Known rows, with every way that one mark hangs from another
pasa[gavu kuged[zulo[mubok]] neturor]: [-22 -52  -3 -15 -13  40 -12 -41 -21 -31  16 -32 -29 -75 -19   2  50  20
   5]
mubok[zulo[gavu kuged]]: [-58  14 -38  53  11  -6 -35 -13   0 -35  -5 -17 -31 -19 -30   9  15 -25
  41]
tize[mubok[zulo]]: [-27   5  43  39 -14   2 -15  36  27  -9  10 -16  19  10  36  31  -7   0
  31]
gavu[zulo[mubok]]: [ 25 -35  29   1  17  12  18  47   1 -10 -38 -36  29 117  10  -5  -3 -10
 -13]
gavu[zulo[kuged]]: [ 16 -12   1  -8  17   7 -17  17 -17   3 -28 -14  -4  72  48  10   6 -67
 -24]
neturor[pasa tize[kuged mubok[zulo[gavu]]]]: [ 11  64 -14   5   7 -27  31  -2   2  40  16  40  25  -9  -9 -11 -26  55
  -1]
zulo[kuged mubok]: [  3  -1 -10  18   7 -27  -2  25   2 -27 -23  -9 -43  11 -13 -35 -19 -19
   1]
neturor[pasa tize[kuged[zulo]]]: [ 30  32 -47 -48  19 -29  23 -12  -2  50 -12  59  42  62  41 -15 -47  22
 -47]
neturor[pasa[gavu[zulo]] tize[kuged mubok]]: [ 49  40  32 -21   2  -6  38  -9 -13  65  40  25  31 -18  21  -2 -19  33
 -43]
zulo[mubok]: [  5 -26  20  13   0 -14   4  44  14 -28 -26 -11   9  57 -22 -25 -22   7
   7]
pasa[kuged]: [-13 -15  -3  -8  -5 -10 -57  13 -51 -22 -16  50  14  21  -2 -36   0  -9
   0]
pasa[kuged neturor]: [-14 -33   0 -24 -24  15 -37  -4 -36 -33 -39  22 -19 -14 -19  -6  48 -23
  16]
pasa[gavu neturor[tize[kuged mubok]]]: [  -1   -5   35  -13  -36   28   17  -47   -2    3   36    4  -20 -108
  -27   22   37  -31    8]
neturor[tize[kuged mubok[zulo]]]: [-11  37   3  11  -6 -10  19  -3  -6   8   3  50  32  12  10  -8 -21  -6
  16]
zulo[gavu kuged mubok]: [ -9  11 -42  33  23 -19  -4  -3 -12 -33  14 -29 -57 -44 -69 -47   2   1
  16]
gavu[zulo[kuged mubok]]: [ 23 -15   6   5  22   2  14  33  -8 -10 -38 -34 -12  79  18 -12   0 -29
 -17]
pasa[kuged neturor[tize]]: [ -3 -20 -20 -28 -17   6  -9 -19 -25 -27 -45  38 -21 -12 -40 -18  23 -19
  11]
neturor[pasa tize[mubok[zulo[kuged]]]]: [ 18  49  -1  15   4 -39  28  20  44  34  -9  11  -9   3  22   8 -52  35
  -8]
kuged[zulo]: [-10 -29 -25 -23  14   8 -24   2  17   3   3  -7  33  67  75  22 -21 -28
 -22]
neturor[pasa]: [ 23   0  15 -16  -2 -29 -21  38  19  23 -21  12  19  54  24   6 -29  11
 -25]
pasa[kuged[zulo[gavu mubok]] neturor]: [-18 -36 -49 -20   8  30  -6 -26 -27 -35  -8 -25 -23 -26 -31 -17  50  29
  16]

Rows
[ 11 -45  33 -15 -14  45  24 -34  17  -4  -7 -42 -15 -21 -27  42  38 -52
  -5]
pasa[gavu[zulo] neturor[tize]]
[ 28   7  11  -8  -3 -27   9  -7  28  31  10  18   6 -11 -21  -3 -47  18
 -32]
neturor[pasa[gavu] tize]
[-35  28   5  52   0  -1 -20   6  10 -12  36 -26 -23 -55   7  17   8  -3
  37]
tize[mubok[zulo[gavu kuged]]]
[ 37  22   7 -29   8 -11  25 -19 -19  50   6  38  33  21  -1 -10 -18  12
 -46]
neturor[pasa[gavu[zulo]] tize[kuged]]
[ -8  28  -1  29  -1 -18  14   6  30  -1  -2  13 -10  -4  11   4 -36 -16
  15]
neturor[tize[mubok[zulo[kuged]]]]
[  0 -30 -49 -33   5  16  25 -23  -7 -25 -38   4 -15  12 -14 -21  11  21
   0]
pasa[kuged[zulo[mubok]] neturor[tize]]
[ 14 -14  19 -16 -23  12  23  -1  36  -5 -16  -8 -17 -18  -6  25   9 -33
  12]
pasa[neturor[tize[mubok]]]
[  6  -2  21  -8  -9 -18 -45   3 -29  15  17  25   2 -34  -7 -17  -6  38
 -23]
neturor[pasa[gavu kuged]]
[-32  12  24  49  -5   8 -17  17  18 -13  34 -28  10 -25   0  23   6  12
  40]
tize[mubok[zulo[gavu]]]
[ 27 -15  43 -10   1  -1 -13  16   8  33   8 -23  19  26  21  23  -6   9
 -36]
neturor[pasa[gavu[zulo]]]
[-14   8 -14  15 -11  13  22 -24  30 -17  -8 -25 -49 -61 -33  27  26 -26
  34]
pasa[neturor[tize[mubok[zulo[gavu kuged]]]]]
[-15   4 -50 -18  23   8  -1 -21 -40  -1  25  17  34  24   7 -29   9  10
  -6]
tize[kuged[zulo[gavu mubok]]]
[-10 -24 -46   2  32  10   4  -5  14 -14  25 -43  15  30   0  -9 -11  26
  -3]
kuged[zulo[gavu mubok]]
[-38  39   9  30  -7   9 -15  -4 -34  -1  42  21  28 -36   4   0  27  10
  38]
tize[kuged mubok[zulo[gavu]]]
[-24 -33 -53 -30   4  33 -30 -39 -34 -24   0  -9 -17 -32  -7   2  55   0
   9]
pasa[kuged[zulo[gavu]] neturor]
[ -9   3   3   7 -20   9  24 -10  38 -15 -27 -16 -42 -32  -4  34  15 -36
  27]
pasa[neturor[tize[mubok[zulo[kuged]]]]]
[-31  32  29  20 -16   3 -12  15 -24   3  17  34  37  -1  40   8  14  -3
  29]
tize[kuged mubok[zulo]]
[ 32 -16  45  -2   4  -4   7  27  14  24   2 -36  15  30   2   9 -10  34
 -32]
neturor[pasa[gavu[zulo[mubok]]]]
[ 38  24  36  -1  -8 -23  21   2  36  46  44   5   4 -50   2   5 -47  39
 -29]
neturor[pasa[gavu] tize[mubok]]
